Each row was made from one walk, in order. Every step used is in the known rows, and no mark comes twice. Write each row's walk.
Known rows
fadisag-vego-rivib: [ 0.35  0.08  0.29  0.57 -3.58  0.14 -0.70  0.58  1.43 -4.79  0.72 -0.65
  1.09 -3.81  1.32 -4.63 -2.42  1.77 -0.85 -0.80  2.57 -1.01  1.91  0.08
 -1.77 -1.55]
sube-bineta-rivib-silan-fadisag: [ 1.11 -0.20  0.44 -4.28 -1.16 -0.48  2.67  0.32  1.40  2.98  0.66 -3.09
  0.68  0.35 -1.61  6.12  4.52  0.17  0.89 -2.10 -1.37 -0.34 -1.84  3.17
 -1.87  1.68]
rivib-silan-bineta-vego-fadisag: [ 1.41  1.13  0.90 -1.14 -0.93  0.28 -0.28  0.45 -1.03 -1.09  2.31  0.03
 -0.73 -0.89  0.37  1.09  1.47 -2.23 -2.38 -2.43  0.74 -2.77  0.29  1.34
 -4.85  0.74]
bago-bineta-sube-fadisag-vego-rivib-silan: [ 3.56 -0.33  0.48 -1.89 -0.52 -2.47 -1.87  1.18 -2.70 -1.49 -1.65  4.54
 -2.80  0.42 -4.16  0.39 -0.31 -2.11 -2.98  2.30  1.22 -3.20 -7.86  0.84
  0.73 -1.00]
silan-bineta-sube-fadisag: [-0.57 -3.93  3.70  0.05  0.35  0.49 -1.46 -0.03 -0.10  2.08 -3.70  3.03
 -0.06  4.71  2.44 -0.66 -0.40  0.90  2.04 -0.13 -2.73  0.32 -2.79 -3.68
  1.03 -1.19]
vego-fadisag-silan-rivib-sube: [-0.88  0.91 -0.12  3.05  0.20 -0.60  2.99 -3.58  0.21  3.93  0.85  0.00
 -1.27 -0.32 -0.93  0.58 -0.07 -3.74 -2.36  3.96  0.87  1.39 -0.27 -5.23
  1.55 -0.62]
vorot-bineta-rivib-silan-fadisag: [ 0.74  1.97 -0.81 -4.35 -1.62 -0.23  0.52  1.38 -0.67  3.60 -0.21 -4.37
  1.85 -0.29 -3.52  5.12  3.76 -1.33 -0.14 -2.07 -0.51  2.47 -2.14  2.56
 -0.65  2.63]
silan-fadisag-vego-rivib-sube: [-0.15 -0.50  5.56  0.89 -3.94 -1.74 -0.19  2.68 -0.72 -1.81 -1.64 -1.42
  2.29 -3.69 -2.31  1.08  0.53  0.68 -1.19  2.82  3.70  1.07 -2.14 -3.19
  2.04  0.62]
vorot-bineta-sube-fadisag: [ 0.07 -2.06  0.16 -1.40  1.64  1.98 -2.84 -2.31 -1.88  1.39 -6.01  4.60
  0.26  2.62  0.86 -2.22 -0.31 -2.02  4.12  0.18 -2.96  2.87 -1.91 -1.46
  3.78 -0.29]
sube-bineta-vego-fadisag: [ 1.86 -1.74  0.12 -1.68 -0.95  2.27 -1.16 -3.54  0.72 -4.48  0.90  2.97
 -1.11 -2.42  2.74 -0.80  0.54 -2.48  2.67 -2.96  0.35 -2.93  4.70  2.58
 -3.96 -0.56]
silan-rivib-vego: [-2.27  1.50  1.55  2.46 -1.52  0.87  1.04  2.05 -1.65 -1.42  4.37 -2.81
  0.58 -0.38 -1.26  0.09 -0.49  1.58  1.89  3.26  0.63  2.35  4.35  1.19
 -3.87  0.24]
rivib-sube-bineta-silan-fadisag: [-1.93 -2.29  2.77 -0.38  3.87 -0.03  1.00  1.27  1.12  4.03 -2.34 -0.97
  1.56  2.46 -0.48  6.59  3.93  2.79 -0.46  2.08  0.91  0.84 -2.68 -0.27
  4.54  2.97]
bineta-silan-fadisag-vego: [-1.00 -2.44  2.45  1.58  2.40 -2.02  0.45  0.83 -0.56 -1.15  1.18 -6.24
  5.61 -3.33  0.06 -1.64  3.39  3.64 -2.45  0.41  2.17  0.70  0.06  0.69
  3.48  0.21]
silan-fadisag-vego: [-1.28 -1.99  3.57  2.79 -1.73 -1.68  0.75  0.59 -1.51 -3.34  0.69 -7.06
  6.39 -4.69  0.61 -4.18  2.06  2.97 -0.05  0.55  1.79  1.18  1.79  0.27
  1.16 -0.60]
bineta-vego-rivib: [ 0.84  1.53  0.86 -2.66 -3.38  2.27 -3.14 -0.26  1.99 -5.83  1.51  1.90
 -2.08 -1.18 -0.31 -2.60 -1.34  0.76  1.65 -4.28  1.87 -0.03  2.02  1.63
 -4.57 -1.56]
rivib-silan-bineta: [-2.45  2.69 -1.15  1.31  0.12  0.90  2.06  3.53 -0.51  3.22  0.59 -2.14
  1.58  3.80  0.93  2.60  0.15  3.62 -4.08  0.40 -0.54 -0.64 -3.21  1.89
 -2.69  2.09]
sube-fadisag-silan: [-0.48 -2.51 -1.77  1.84  4.59 -1.14  3.27 -5.44 -0.02  3.27 -3.35 -2.87
  1.50  1.13  4.75 -8.09  0.09 -0.12  0.18 -1.66 -2.83  1.94 -0.11 -1.82
  3.97 -3.24]
bineta-sube-fadisag-silan: [-0.93 -3.00 -0.83  1.14  4.73 -0.08  0.72 -5.49  0.18  3.03 -4.39  0.22
 -0.82  2.09  2.81 -6.81  0.46 -0.13  1.99 -0.48 -2.90  1.34 -3.39 -2.98
  5.33 -2.72]
fadisag-silan-rivib-sube: [-2.20  2.56 -0.92  3.23  1.34 -0.56  2.33 -1.63  0.75  2.90  0.91 -0.52
 -0.12  1.92 -1.37  0.48  0.29  0.01 -1.96  4.38 -0.39  2.46 -1.37 -3.41
  2.36 -0.73]
silan-bineta-rivib-vego-fadisag: [ 1.36 -1.67  2.42 -1.81 -4.31  1.34  0.59  2.12 -0.93  0.14  2.90 -1.33
 -1.04 -2.41  0.95  3.75 -1.63 -1.17  0.70 -2.15  1.46 -1.41  4.39 -0.32
 -6.22  1.96]
sube-fadisag-silan-bineta-rivib-vego: [ 1.71 -2.39  0.55 -0.98  1.32 -2.85  1.46  3.39  0.81  2.61  1.76 -2.56
 -0.04  0.60  1.64  2.19  0.05  1.22  1.67 -3.13 -1.69 -1.55  2.71 -0.68
 -1.33 -0.80]
silan-fadisag-vego-bineta: [-1.36 -1.93  2.47  4.44 -3.96 -2.89 -0.16  1.73 -1.70 -5.09  0.88 -5.38
  0.69 -4.84  0.84 -3.32 -1.73  0.02 -0.05  0.19  1.49 -1.28  0.98  1.71
  0.96  1.68]
vorot-bineta: [-1.96  2.48 -3.84  0.74 -0.47  3.57 -1.49  0.46 -1.12  0.01 -1.89 -0.08
  2.28  0.96  1.26 -1.89 -2.43  0.55  1.02 -0.78 -0.30  2.77  1.52  2.47
  0.18  2.17]
fadisag-vego-rivib-sube: [-0.33  1.67  2.10  0.34 -2.47  0.37 -0.47  1.45 -0.72 -2.76 -1.70  2.08
  1.63 -2.75 -1.43 -0.74 -1.54  1.32 -1.75  2.71  2.39  0.30 -1.31 -1.80
  1.45  0.22]
rivib-vego: [-3.49  1.55  0.98  1.86 -0.28  3.28  0.81  1.63 -3.56 -1.81  0.75 -3.35
  2.17 -1.01  0.42 -3.08 -0.80  3.97  2.24  1.14  0.42  2.84  2.58  3.07
 -1.72  1.48]

Write each row's walk
[-0.23  3.41  0.78 -4.06 -1.48  4.20  0.00 -1.33 -0.87  0.10 -0.60  2.60
  1.37  1.14 -1.70  2.43  0.52  1.54 -0.27 -0.26 -1.67  3.69 -1.01 -0.14
 -0.36  0.71] : bineta-rivib-sube
[-1.68  1.13 -3.17  3.85  0.87 -0.66  2.33 -2.80  2.81  1.92  3.45 -3.44
 -0.92  1.42  1.14 -3.31 -0.99 -0.08 -1.17  0.95 -0.66  1.08  1.87 -1.55
 -0.63 -2.42] : fadisag-silan-rivib
[ 1.31 -2.97 -0.23  0.12  1.42 -0.94 -3.15 -0.40 -2.14 -2.40 -4.27  2.80
  3.20 -1.89  0.42 -4.18  0.45 -0.92  2.48  1.27 -2.04  0.02 -0.09 -0.39
  4.66 -1.29] : vorot-bineta-sube-fadisag-vego
[-1.93  1.18  0.06  1.30  3.17  0.55  0.82  2.13 -0.64  1.01  4.98 -2.10
 -0.56  0.86 -1.91  2.21  1.00  2.35 -0.33  3.10  0.88  1.86  2.78  1.40
 -1.81  0.97] : bineta-silan-rivib-vego
[ 0.33 -1.31  1.66  2.98 -0.53 -3.46  0.17 -0.10 -3.56 -3.38 -2.96  1.80
  0.56 -2.21  1.06 -3.21 -2.21 -1.73 -0.32  2.52 -1.83 -1.14 -0.54  0.07
  3.89  0.01] : rivib-sube-fadisag-vego-bineta
[-0.13 -0.91 -1.98  3.54 -0.53 -0.78  3.21 -5.36  1.96  2.85  3.28 -3.16
 -2.51 -1.03  1.76 -3.23 -1.24 -3.87 -1.72  0.80  0.61 -0.06  2.67 -3.70
 -1.77 -2.30] : vego-fadisag-silan-rivib
[ 2.71  0.30 -2.13 -2.92  0.55 -2.10 -1.88  1.55 -1.07  0.61 -3.89  4.58
 -1.11 -1.65 -3.04  0.41  0.84 -3.05 -0.10  2.00 -0.13 -2.17 -4.82  0.30
  3.01  0.03] : vorot-bineta-sube-fadisag-vego-rivib-silan
[-1.15 -0.30 -1.20  0.86  3.32 -0.27  0.98  3.21  1.38  1.00  4.54  0.41
 -1.58  1.49 -0.76  5.78  1.15  2.08  1.32  3.30  0.46 -1.40  3.93  2.50
 -1.55  1.36] : sube-bineta-silan-rivib-vego
[-3.32 -0.31 -0.69  3.23  0.87  1.47 -1.49  1.72  2.17  2.21 -0.79 -0.16
 -2.32  4.01  1.46 -0.61 -1.57  3.56 -0.14 -0.03  0.19 -1.92 -4.46 -2.77
  1.47  0.84] : fadisag-silan-bineta-sube
[ 1.08  2.77 -4.31 -4.34 -2.24  3.62 -2.19 -0.13  1.40 -0.41  0.26  1.42
  0.58  0.75 -0.24  1.74 -1.82 -0.48  1.79 -4.26 -1.60  2.35  2.72  2.93
 -2.39  1.10] : vorot-bineta-rivib
[-0.24  0.77  0.71  0.13 -2.20 -0.60 -2.42  5.38  0.87 -0.70  0.27  2.39
 -2.36  0.67 -2.33  3.13 -0.11  2.12 -2.41  1.95  1.63 -4.71 -6.06 -0.57
 -1.02  1.31] : fadisag-vego-rivib-silan-bineta-sube
[-1.29 -0.80 -2.50  2.82  1.13  1.91  3.18 -6.21 -0.02  2.75 -1.02 -3.68
 -0.66 -1.80  4.20 -7.00 -1.40 -1.72 -1.30 -1.33  0.91  0.36  0.97 -1.81
  1.17 -0.93] : vego-fadisag-silan
[ 3.23 -0.73 -0.99 -1.34  2.96 -2.16  0.97 -2.94 -0.58  2.54 -2.26  2.34
 -1.46  3.36 -0.90  0.15 -0.91 -2.28 -1.85 -0.56 -2.02  0.77 -4.26 -2.13
  3.45 -1.91] : bago-bineta-rivib-sube-fadisag-silan
[ 2.78 -0.79  4.41 -3.55 -0.14 -1.00 -1.10 -1.64 -0.85 -1.80 -3.96  5.10
 -0.13  0.64 -0.72 -0.66  0.78 -1.80  1.66 -0.80 -0.89  1.74 -0.80 -2.42
  1.15 -2.52] : bineta-vego-rivib-sube-fadisag
[ 1.05  0.38 -0.36  0.11 -1.69 -1.74 -2.36  3.52  5.05 -2.65  2.70 -0.08
 -3.55  0.28  1.10 -0.46 -2.18  1.14 -0.81 -4.95  2.72 -3.93  1.19 -0.78
 -3.63 -1.35] : fadisag-silan-bineta-vego-rivib
[ 0.61 -2.71 -0.05  0.83  1.48 -0.27  1.86 -0.13  0.42  2.23  3.79  0.81
 -3.17 -1.20  0.47  4.91  0.27 -2.66  0.69  2.41  1.82 -2.51  4.82  0.21
 -2.57  1.63] : sube-bineta-silan-rivib-vego-fadisag
[ 0.29  0.51 -1.24 -1.38  1.18  2.27 -2.42 -0.46  2.08 -6.08  1.32  3.03
  0.14  0.61  1.93 -0.70  1.31  2.19  3.55 -3.15 -1.38 -2.28  3.82  5.57
 -2.99 -0.86] : sube-bineta-vego
[-0.50  3.22  0.44  0.98  2.51  0.13 -0.74  1.20 -0.94  2.01  2.60  4.00
 -2.08  5.56 -4.91  6.75 -0.54  0.01 -5.74  5.61  1.48  1.89 -4.41 -1.22
  0.43  1.61] : bago-bineta-silan-rivib-sube
[ 1.67  0.99 -1.50 -1.20 -4.14 -0.25 -1.20  0.02  0.66 -5.84  3.20 -0.04
 -1.56 -3.42  0.19 -0.97 -2.97 -0.27  0.08 -3.28 -1.04 -2.39  2.73  3.62
 -2.76 -0.09] : fadisag-vego-bineta-rivib
[-1.14  0.42 -2.75  2.72  2.29 -1.16  2.31 -0.34  3.83  2.95  0.44  2.56
 -1.62  2.50  0.36  3.94  0.27 -0.12  0.43  3.99 -0.84 -2.29  0.11 -1.37
  1.91  0.18] : fadisag-silan-rivib-sube-bineta
[ 1.49  0.05 -1.16 -3.03 -3.22  2.58 -0.62  0.24 -2.31 -0.06  0.84 -0.09
 -0.86 -4.11 -0.55  1.96 -1.56 -4.07  2.67 -1.79  1.01  0.76  5.05  1.69
 -3.62  2.59] : vorot-bineta-rivib-vego-fadisag
[ 1.31  5.32 -4.02 -3.91 -0.52  0.76 -2.48  2.47  0.01 -1.63  0.10  2.49
 -2.53 -0.49 -3.53  1.69  0.79 -1.83 -0.65 -2.07  0.87 -1.09 -1.89  4.79
 -2.34  1.25] : vorot-bineta-vego-rivib-silan
[ 2.17 -0.72  2.73 -4.51  0.78  0.79  1.34 -3.56 -1.34  2.00 -3.70  3.36
  2.16  2.01  0.04  0.77  1.35 -1.18  1.16 -0.93 -4.22  4.06 -0.83 -2.21
  1.64 -1.74] : bineta-rivib-sube-fadisag
[-0.32  1.05 -1.15  2.14  2.04 -1.16 -1.76  2.48  2.62 -2.79  2.98 -2.07
  0.14  1.17  1.91 -1.64  0.15  2.89 -0.74 -4.10  0.48 -2.81  1.18  1.55
 -1.92 -1.26] : fadisag-silan-bineta-vego
[ 2.07 -0.17 -3.32 -2.00  4.23 -1.79  1.07 -2.18  0.60  5.00 -4.36  1.61
  0.54  1.27  0.36  0.15  0.28 -2.98  0.74 -1.23 -3.39  1.79 -1.16 -2.41
  5.93 -0.92] : vorot-bineta-rivib-sube-fadisag-silan
